What can hang from each mark
Y: L
C: K X
R: L P
L: B D R T U Y
V: C
P: B D T X
U: L
X: P
K: C

Known rows, with every way that one mark hangs from another
[K [C X]]: [ 0.697  1.127  0.734  1.562 -0.864 -0.933  1.439 -0.443 -0.181 -0.616
  0.402  0.254  0.850 -0.120  0.212  0.692 -1.370 -0.039 -0.360 -1.087
  1.375  1.421 -0.418 -0.178  0.830  1.890  0.623  0.238  1.112]
[X [P D T]]: [-2.902 -1.401 -2.165 -0.734  2.135  1.907 -2.591 -0.403  2.400  1.958
  1.433  0.811  1.154  0.000  0.691  0.502 -0.277 -1.267  0.235 -2.894
 -0.741  0.677  1.266  2.117 -1.150  0.425  2.503 -3.045 -0.365]
[R [L T Y] [P D X]]: [-4.256 -0.532 -2.846 -0.035  7.170 -1.207  0.526  1.277 -2.772  2.031
 -2.716  0.604  0.650  4.155 -1.657 -0.126  0.163 -4.471 -0.861 -3.198
 -1.106  1.889 -0.208  1.877 -0.052 -2.645  0.330 -2.909  1.925]
[P B D]: [-1.814  0.564 -2.257  0.102  2.217 -0.021 -0.538  0.187 -0.284  1.202
  0.488  0.074  0.666 -0.050  0.102 -0.183  0.549 -2.785 -1.415  0.349
  0.970  0.987 -2.640  0.696 -0.797 -3.242  3.433 -0.743  0.438]
[Y [L B D R T U]]: [ 1.104  4.614 -0.112 -4.071  6.129 -2.892  3.036  3.198 -1.795 -4.531
 -2.091 -1.970 -0.421  5.140 -2.319  0.367  1.912 -1.228  1.802  0.987
  0.893  1.984  4.926  0.253  3.583  1.111  1.289  1.200  0.740]
[Y [L B [R [P D]] T]]: [-1.752  0.837 -1.026 -1.273  4.226 -0.966 -0.116  2.881 -1.697 -2.335
 -0.717 -0.696 -0.085  4.139 -1.221  1.045  3.135 -3.181  1.497  0.997
  1.458  1.998  2.760  2.275  2.292 -0.759  2.870 -3.024 -1.199]
[P B D T]: [-2.364  0.133 -2.102 -0.569  2.674  0.553 -1.593 -0.352  0.747  2.699
  1.521 -0.278  1.090  0.013  0.837 -0.585 -0.226 -3.303 -1.745 -0.961
 -0.437  1.099 -1.622  2.130 -0.622 -2.658  3.677 -1.138  0.424]
[V [C K X]]: [ 1.325  0.258  0.439  2.924  1.216 -2.309  1.844 -1.044 -0.053  0.139
 -0.280 -0.323  3.877  0.958 -0.629  0.286 -0.872 -0.304 -1.080 -2.711
  5.067  1.392  1.427 -0.633  2.104  3.364  0.942  0.185  2.226]
[P X]: [-0.591 -0.628 -1.214  1.845  1.267 -0.376  1.623 -1.046  0.025  1.343
  0.582 -0.475  0.279  1.047  0.266 -0.213 -0.869 -0.181 -0.045 -0.968
  0.314  0.199 -0.186 -0.248 -0.259 -0.270  0.056  0.310  0.556]
[C K]: [-0.009  0.193 -0.838  0.950  1.189 -1.120  0.076  0.143 -0.166  0.147
 -0.334  0.664  1.939  0.421 -1.055  0.288  0.064  0.424  0.570 -1.535
  1.951 -0.059  0.249 -0.667  1.805  1.022  0.103  0.313  1.460]
[R [P X]]: [-1.197 -1.460 -0.904  2.363  1.801  0.238  1.175 -1.371 -0.361  1.830
 -0.680  0.168 -0.134  1.855  0.608  1.108  0.754 -0.422  0.592 -0.706
 -0.042  0.126  0.230  1.021 -1.002  0.006 -1.281 -1.871  0.399]
[L D [R P] T Y]: [-0.411  3.757  0.337 -1.910  5.534 -3.329  2.127  1.921 -2.655 -1.958
 -5.060 -1.510 -2.095  3.496 -2.139  1.950  1.591 -3.708  2.617 -1.550
 -1.043 -0.622  2.638  1.612  1.252 -0.594 -2.511 -0.848  1.404]
[Y [L B D T]]: [-0.041  2.907  0.098 -3.075  5.605 -0.598  3.241  2.132 -0.916 -2.783
 -2.480 -1.474 -0.070  2.740 -1.524  0.596  1.836 -1.890  1.265  1.342
  0.279  1.264  3.202  0.421  3.289  0.187  1.796 -0.026  0.103]
[U L]: [-1.917 -0.779  0.656 -1.657  0.657  1.431 -0.183  0.767 -0.177  0.226
 -0.783 -0.505  0.813  0.022 -0.190 -1.049 -0.091  0.214 -1.206  0.339
  0.122  0.458 -1.473  0.553  0.702 -0.973  1.281 -0.909 -0.462]
[U [L D [R [P X]]]]: [-2.749  0.138  0.344 -0.237  4.497 -1.663  1.466  0.583 -1.205  0.387
 -2.800 -1.639  0.218  2.095 -0.604  0.810  1.424 -1.614  1.517 -0.262
  0.969 -0.866  0.871  1.901  0.175 -1.423 -0.252 -2.613  0.902]
[K C]: [ 0.332  1.570  0.796 -0.289 -0.460 -0.005  0.615 -0.498  0.143 -0.798
  0.764  0.937 -0.810 -0.536  0.434  0.293 -0.563 -0.036  0.521 -0.271
  0.279  0.482 -1.035  0.203  0.083  1.012  0.405 -0.522 -0.364]
[R [L B D]]: [-1.057  1.222  0.414 -2.455  4.278 -1.634  0.151  1.329 -1.330 -1.288
 -1.772  0.151  0.985  0.708 -0.050 -0.299  1.811 -1.670  1.538 -0.441
 -0.012  0.575  2.665  0.763  1.529 -0.530  0.792 -0.921  2.226]
[U [L B D R T Y]]: [-1.331  4.062  0.542 -4.127  5.328 -2.424  2.862  3.075 -3.117 -3.306
 -4.477 -3.115 -0.877  2.963 -1.674 -0.398  1.320 -3.290  1.594 -1.900
 -0.353  1.070  2.306  1.184  4.009 -0.838  0.913  0.398  1.570]
[R [L T U Y] [P X]]: [-2.193  0.868 -2.209 -1.173  7.123 -1.284  2.317  0.763 -3.282  0.776
 -3.115  0.478 -0.151  6.794 -1.538 -0.100 -0.247 -1.636 -0.964 -3.157
 -1.992  2.462  0.997  0.997  0.549 -0.121 -2.358 -0.692  2.703]
[R [L T] P]: [-2.084 -0.034  0.732 -1.847  4.607 -0.324 -0.935  1.031 -2.138 -0.005
 -1.538  1.555  1.005  3.747 -1.079  0.381  0.963 -1.628  0.545  0.163
 -0.868 -0.443  1.170  0.998  0.333 -1.615 -2.052 -2.590  0.174]
[K [C [X [P B]]]]: [-0.883  1.884 -1.081  0.951  0.964  0.652  1.900 -1.708  0.760 -0.355
  1.440  0.899  0.719  2.286  1.414  1.393 -1.093 -0.083  0.235 -1.499
  2.356  0.698 -2.111 -0.213  0.075  1.545  1.709 -0.354  0.973]
[C K [X [P B D T]]]: [-3.137 -0.530 -3.866  1.875  4.117  0.042 -0.989 -0.866  1.441  2.757
  1.377  0.509  4.666  2.116 -0.059  0.831 -0.767 -1.923 -0.799 -4.380
  2.907  1.368 -0.169  0.992  1.410  0.587  3.981 -1.134  2.967]
[X [P D]]: [-2.370 -0.994 -2.279 -0.134  1.715  1.297 -1.505  0.331  1.438  0.416
  0.501  1.034  0.770  0.047 -0.113  0.810  0.597 -0.589  0.766 -1.532
  0.631  0.494  0.191  0.659 -1.326 -0.089  2.255 -2.631 -0.309]
[K [C [X [P B T]]]]: [-1.342  1.577 -1.033  0.480  1.505  1.249  0.881 -2.406  1.633  1.108
  2.268  0.703  1.093  2.311  2.084  0.987 -1.864 -0.678 -0.149 -2.854
  0.936  0.945 -1.121  1.205  0.184  2.185  2.038 -0.676  1.097]
[X P]: [-1.076 -0.329 -0.866 -0.376  0.666  1.440 -0.187 -0.668  1.316 -0.236
  0.492  0.892 -0.057  1.115  0.592  0.960  0.070  0.942  1.332 -1.196
  0.403 -0.498  0.516 -0.077 -0.622  1.433  0.022 -1.218 -0.441]

Rows
[-1.750  3.134  0.243 -4.255  5.813 -0.403  3.560  2.356 -2.573 -2.181
 -5.013 -2.455 -0.487  1.966 -1.335 -0.242  1.312 -2.969  0.477 -1.819
 -1.456  1.892  1.513  0.962  3.849 -0.836  1.209  0.011  1.725]
[U [L B D T Y]]
[ 0.824  2.434 -1.409 -0.941  0.774 -2.561  0.866  1.549 -1.603 -1.820
 -1.569 -1.172 -1.904  3.023 -1.081 -0.238 -0.343 -0.255 -0.127 -2.342
 -0.430  1.855  0.894  0.347  0.756  1.686 -0.400  2.142  1.845]
[L R U Y]
[ 0.344 -0.056 -0.457  2.497  1.932 -0.846  1.537 -1.732  1.312 -0.013
  0.046  0.671  3.786  2.116 -0.118  1.145 -0.654  0.657  0.210 -3.917
  5.397  0.942  1.913 -0.784  1.468  4.781  1.004 -0.997  1.759]
[V [C K [X P]]]
[-0.539  4.167 -0.903 -4.714  7.879 -2.607  2.712  2.717 -3.412 -2.585
 -4.457 -0.712 -0.184  4.597 -1.966 -0.437  1.045 -2.610  0.584 -2.706
 -2.024  3.050  3.690  0.536  3.059  0.248 -0.374  1.002  3.702]
[R [L B D T U Y]]
[ 1.490  3.532  0.054 -2.125  3.071 -3.397  1.336  1.656 -1.422 -3.324
 -1.651 -1.492 -0.471  1.916 -0.641  0.647  2.066 -0.532  2.517 -0.573
  0.440  1.416  4.689  0.358  1.866  1.341  0.197  0.932  2.133]
[L B D R U]
[-0.568  2.647 -1.329 -3.639  5.232 -1.410  1.501  2.193 -3.389 -2.256
 -2.253 -0.097 -0.057  5.180 -1.077 -1.200  0.287 -1.457 -0.499 -2.851
 -1.831  3.521  2.293  0.248  2.804  0.727 -0.236  1.271  2.814]
[R [L B T U Y]]
[-1.393  1.897 -0.934 -3.093  6.288 -1.764  1.514  1.818 -2.648 -1.461
 -4.918  0.032 -1.160  3.613 -0.469  0.865  3.141 -1.861  1.032 -2.446
 -2.032  3.367  3.148  2.200  1.285  1.342 -0.491 -1.392  4.183]
[R [L B D U Y] P]
[-1.697  3.819  0.598 -3.938  5.392 -2.444  2.309  3.023 -2.603 -2.162
 -4.634 -2.543 -0.730  2.661 -2.658 -0.417 -0.076 -3.158  0.634 -1.504
 -0.413 -0.125  0.772  0.933  2.624 -1.766  0.075  0.467  1.074]
[U [L D R T Y]]
[-1.790  0.072 -2.580  1.669  3.031  0.154  0.329 -1.736  1.376  1.999
  1.140  0.306  3.859  3.140  0.683  0.956 -1.134 -0.261 -0.170 -4.000
  2.634  0.308  0.100  0.372  1.911  2.127  1.667  0.273  2.883]
[C K [X [P B T]]]
[-2.416 -1.599 -2.500  1.682  2.686  0.094 -0.774 -0.801  1.120  3.558
  1.631 -0.546  1.550 -0.114  0.435 -0.649 -1.199 -2.319 -1.235 -2.755
 -0.646  1.303  0.479  1.860 -0.888 -1.103  2.630 -1.494  0.704]
[P D T X]
[-2.373 -0.202 -3.381  1.929  3.414 -0.326  1.054 -0.797 -0.308  2.534
  0.982 -0.309  1.158  1.044  0.329 -0.462 -0.286 -2.876 -1.557 -0.557
  1.348  1.101 -2.730  0.538 -1.147 -3.334  3.466 -0.445  0.998]
[P B D X]
[-0.693 -0.213 -1.202  0.979  2.706 -1.414 -0.200 -0.917 -0.336  1.682
  0.777 -0.688 -0.131  4.307  0.476  0.682 -0.092 -0.336  0.726 -2.535
 -0.809  1.088  2.961  2.281 -0.557  1.608 -1.385 -1.064  1.247]
[L [R [P T X]] U]
[-2.551 -1.653 -3.066  2.007  3.010 -0.168 -1.572 -0.246  1.850  2.252
  0.881  0.652  4.776  0.811 -0.711  1.093 -1.027 -0.765 -0.140 -5.215
  2.306  1.490  2.224  1.071  1.633  2.255  2.725 -1.951  2.602]
[C K [X [P D T]]]
[-3.231 -0.260 -3.067 -0.840  3.340  2.039 -1.811 -1.003  2.085  2.451
  2.029  0.695  0.972  1.189  1.332  0.375 -0.171 -2.337 -0.477 -2.204
 -0.097  0.532 -1.158  2.065 -1.315 -1.249  3.733 -2.290  0.048]
[X [P B D T]]
[ 0.587  0.751 -1.170 -1.712  1.690  0.689  1.814  1.387 -0.212 -2.168
 -0.085 -0.645 -0.453  3.018 -0.023 -0.324  1.587  1.115 -0.729  0.760
  0.362  3.779  1.772  0.420  2.159  2.557  2.683  0.814  0.419]
[Y [L B U]]
[-2.839 -0.575 -3.383  1.368  3.858  0.153 -0.117 -1.421  0.721  3.994
  1.944 -0.611  1.458  1.106  1.169 -0.864 -1.074 -3.478 -1.864 -2.005
 -0.058  1.242 -1.828  1.886 -1.006 -2.830  3.758 -0.798  0.982]
[P B D T X]
[ 1.070  2.549 -0.350 -2.146  3.521 -1.464  2.038  0.951 -0.866 -2.117
 -2.109 -1.010 -0.191  1.050 -0.384  0.808  2.040 -0.160  1.356 -0.649
 -0.634  2.338  3.882  0.235  1.560  1.462  0.412  0.542  2.318]
[L B D U]
[-0.471  3.100 -1.149 -2.379  5.331 -0.973  1.675  1.692 -2.081 -1.942
 -0.953 -0.465 -0.855  7.639 -1.532  0.917  1.397 -1.304 -0.293  2.142
  1.211  1.199  0.185  1.003  1.261 -0.800  0.560 -0.040 -0.436]
[Y [L [R [P B]] T U]]
[-2.226 -0.766  1.154 -1.085  0.778 -0.043 -1.200  1.056 -1.114 -0.546
 -1.173 -0.656 -0.101  1.815 -0.076  0.261  1.648 -0.529  0.590  0.503
  0.713 -0.465 -0.259  1.851  0.265 -0.942 -0.048 -2.720 -0.712]
[U [L [R P]]]
[-2.112  1.372 -0.072 -3.025  3.229  0.718  1.800  1.730 -2.019 -0.526
 -3.078 -1.449 -0.360  2.338 -1.565 -1.085 -0.856 -1.746 -1.591 -1.559
 -1.411  1.237 -1.462  0.555  2.252 -1.223  0.426  0.243  0.161]
[U [L T Y]]
[-0.758 -0.595 -1.837  2.342  1.540 -0.570  0.639 -0.431  0.788  0.057
 -0.136  0.845  3.642  1.904 -0.778  1.533 -0.612  1.390  0.906 -3.407
  3.382  0.291  1.533 -1.074  2.029  3.258  0.207 -0.139  2.475]
[C K [X P]]
[-1.320 -1.073 -1.660  1.882  1.890  0.047 -0.403 -1.094  1.753  1.546
  0.879  0.474  3.955  2.075 -0.160  1.111 -1.334  0.796  0.572 -4.800
  1.959  0.342  2.465  0.432  2.205  3.808  0.602 -0.467  2.466]
[C K [X [P T]]]
[-2.674 -1.766  0.483 -1.184  2.861  0.613 -2.855 -0.215 -0.280  2.261
  0.059  1.462  0.985  2.030  0.879 -0.121  0.655 -1.361 -0.172 -1.311
 -1.699 -0.075  1.197  2.920 -0.589 -0.105 -0.892 -3.292  0.731]
[R L [P T]]
[ 0.238  0.932 -0.201 -0.561  0.201 -0.974  0.671  1.788 -0.423 -2.795
  0.685 -1.269 -0.754  2.555  0.244 -0.353  1.640 -0.281  1.125  1.154
  2.053  1.101  1.585  0.779  2.325  1.540  2.759  0.384 -0.678]
[Y [L B R]]
[ 0.989  5.329 -0.610 -3.358  5.720 -4.143  3.002  2.710 -2.680 -2.966
 -4.395 -1.968 -1.620  4.109 -3.057  0.563 -0.167 -2.235  1.161 -2.267
 -1.124  1.213  3.207  0.155  1.906  0.168 -1.592  2.031  2.304]
[L D R T U Y]
[-0.225  0.906 -1.259  2.332  3.117 -0.632  2.261 -2.357  0.926  0.438
  0.552  0.491  3.716  3.427  0.585  1.007 -0.485 -0.514 -0.434 -3.223
  6.066  0.781 -0.381 -0.758  1.246  3.038  2.099 -0.303  2.059]
[V [C K [X [P B]]]]
[-1.252  0.485 -2.628  2.184  2.543 -0.409  1.441 -1.059  0.421  0.603
  0.159  0.629  3.488  3.061 -0.223  1.379 -0.396  0.349  0.192 -2.651
  4.106  0.193 -0.847 -1.068  1.773  1.591  1.421  0.709  2.759]
[C K [X [P B]]]
[-2.113 -0.127 -1.377  0.776  1.306  0.940 -1.068 -0.835  2.147  1.404
  2.112  1.002  2.029  0.037  0.900  1.142 -1.611 -1.221 -0.045 -4.012
  0.602  2.092  0.985  1.888 -0.100  2.312  3.130 -2.756  0.689]
[K [C [X [P D T]]]]
[-0.495  2.139 -0.220 -0.810  2.934 -2.052  0.979  1.423 -2.706 -1.585
 -2.821 -0.941 -1.986  4.208 -1.300  1.284  0.867 -2.513  1.543 -1.790
 -0.809 -0.106  1.209  1.300  1.274 -0.099 -2.394 -0.682  0.371]
[L [R P] T Y]
[-2.091 -1.285 -3.139  2.467  2.495 -0.676 -0.555  0.437  0.942  0.856
 -0.101  1.037  4.401  0.827 -1.435  1.428 -0.129 -0.165  0.275 -3.855
  3.654  1.331  1.269 -0.459  1.491  1.696  2.509 -1.535  2.517]
[C K [X [P D]]]
[ 0.115  2.517 -0.673 -1.455  2.991 -1.447  2.867  0.975 -1.168 -1.655
 -3.833 -1.894 -1.752  0.345  0.032  0.637  1.735 -2.195  1.477 -2.219
 -1.114  1.798  2.043  0.934  2.019  1.051  0.782  0.669  2.707]
[L B D Y]
[-2.512 -0.252 -3.125  1.416  2.411  0.526  0.092 -0.435  0.693  1.354
  0.447  0.181  2.327  1.605  0.326  0.983 -0.100 -1.567 -0.887 -1.667
  2.435  1.374 -1.295  0.263 -0.563 -0.977  3.644 -1.163  1.407]
[C [X [P B D]]]
[-1.538  1.659 -0.403 -2.340  4.722 -2.046  0.817  1.790 -1.470 -0.230
 -3.878 -0.013 -0.503  0.998 -1.210 -0.619  0.198 -2.468 -0.116 -2.014
 -1.100  0.487  0.297  1.027  0.438 -0.713 -0.017 -0.032  2.944]
[R [L D Y]]
[-4.806 -0.830 -4.084  1.118  6.038 -0.644  0.426  0.099 -2.133  3.150
 -1.775  0.682  0.142  3.535  0.284 -0.301  0.855 -4.565 -1.949 -2.547
  0.074  1.990 -3.495  2.390 -1.333 -3.450  2.468 -2.341  2.815]
[R [L Y] [P B D X]]
[-2.884  1.452 -1.090 -1.349  8.835 -2.255  2.931  0.933 -2.950  0.962
 -4.984  0.017 -0.243  4.568 -1.749  0.694  0.539 -3.798  0.852 -2.726
 -1.680  0.275  1.463  1.518  0.748 -1.489 -2.168 -1.706  2.830]
[R [L D T Y] [P X]]
[ 0.758  2.659  0.739 -1.063  2.109 -3.026  0.962  1.334 -1.011 -2.776
 -1.429 -1.649 -0.527  0.632 -0.064  0.694  2.100 -1.601  3.160 -0.306
  0.984 -0.126  3.739  0.592  1.855  0.404  0.483  0.070  1.322]
[L B D R]
[ 0.102  1.823  1.037 -0.627  2.725 -2.504  0.599  1.027 -1.461 -2.292
 -2.439 -1.161 -1.053  1.453  0.182  2.041  3.763 -1.892  3.919 -0.064
  0.572 -0.197  4.140  1.771  1.216  0.498 -0.718 -2.062  1.189]
[L B D [R P]]
[-1.234 -0.272 -0.355 -1.796  3.196 -0.168 -0.958  0.840 -2.005 -0.900
 -1.042  1.266  0.496  3.755  0.582  0.346  2.749  0.208  0.479 -0.700
 -0.759  2.728  2.691  1.415  0.746  1.065 -0.628 -2.074  2.080]
[R [L B U] P]
[-1.950  2.422  0.082 -3.361  7.621 -1.681  1.862  2.061 -3.397 -1.710
 -5.295 -0.281 -0.722  3.938 -1.082  0.974  2.729 -3.923  2.012 -2.070
 -1.954  1.341  3.122  2.032  2.287 -0.645 -1.356 -2.045  2.801]
[R [L B D T Y] P]
[-0.393  0.790 -0.245  1.093 -0.262  0.536  1.281 -1.064  1.114 -0.799
  0.930  1.024  0.867  1.114  0.751  1.540 -1.163  0.947  0.991 -2.299
  1.655  0.919  0.298 -0.240  0.254  3.226  0.729 -0.930  0.530]
[K [C [X P]]]
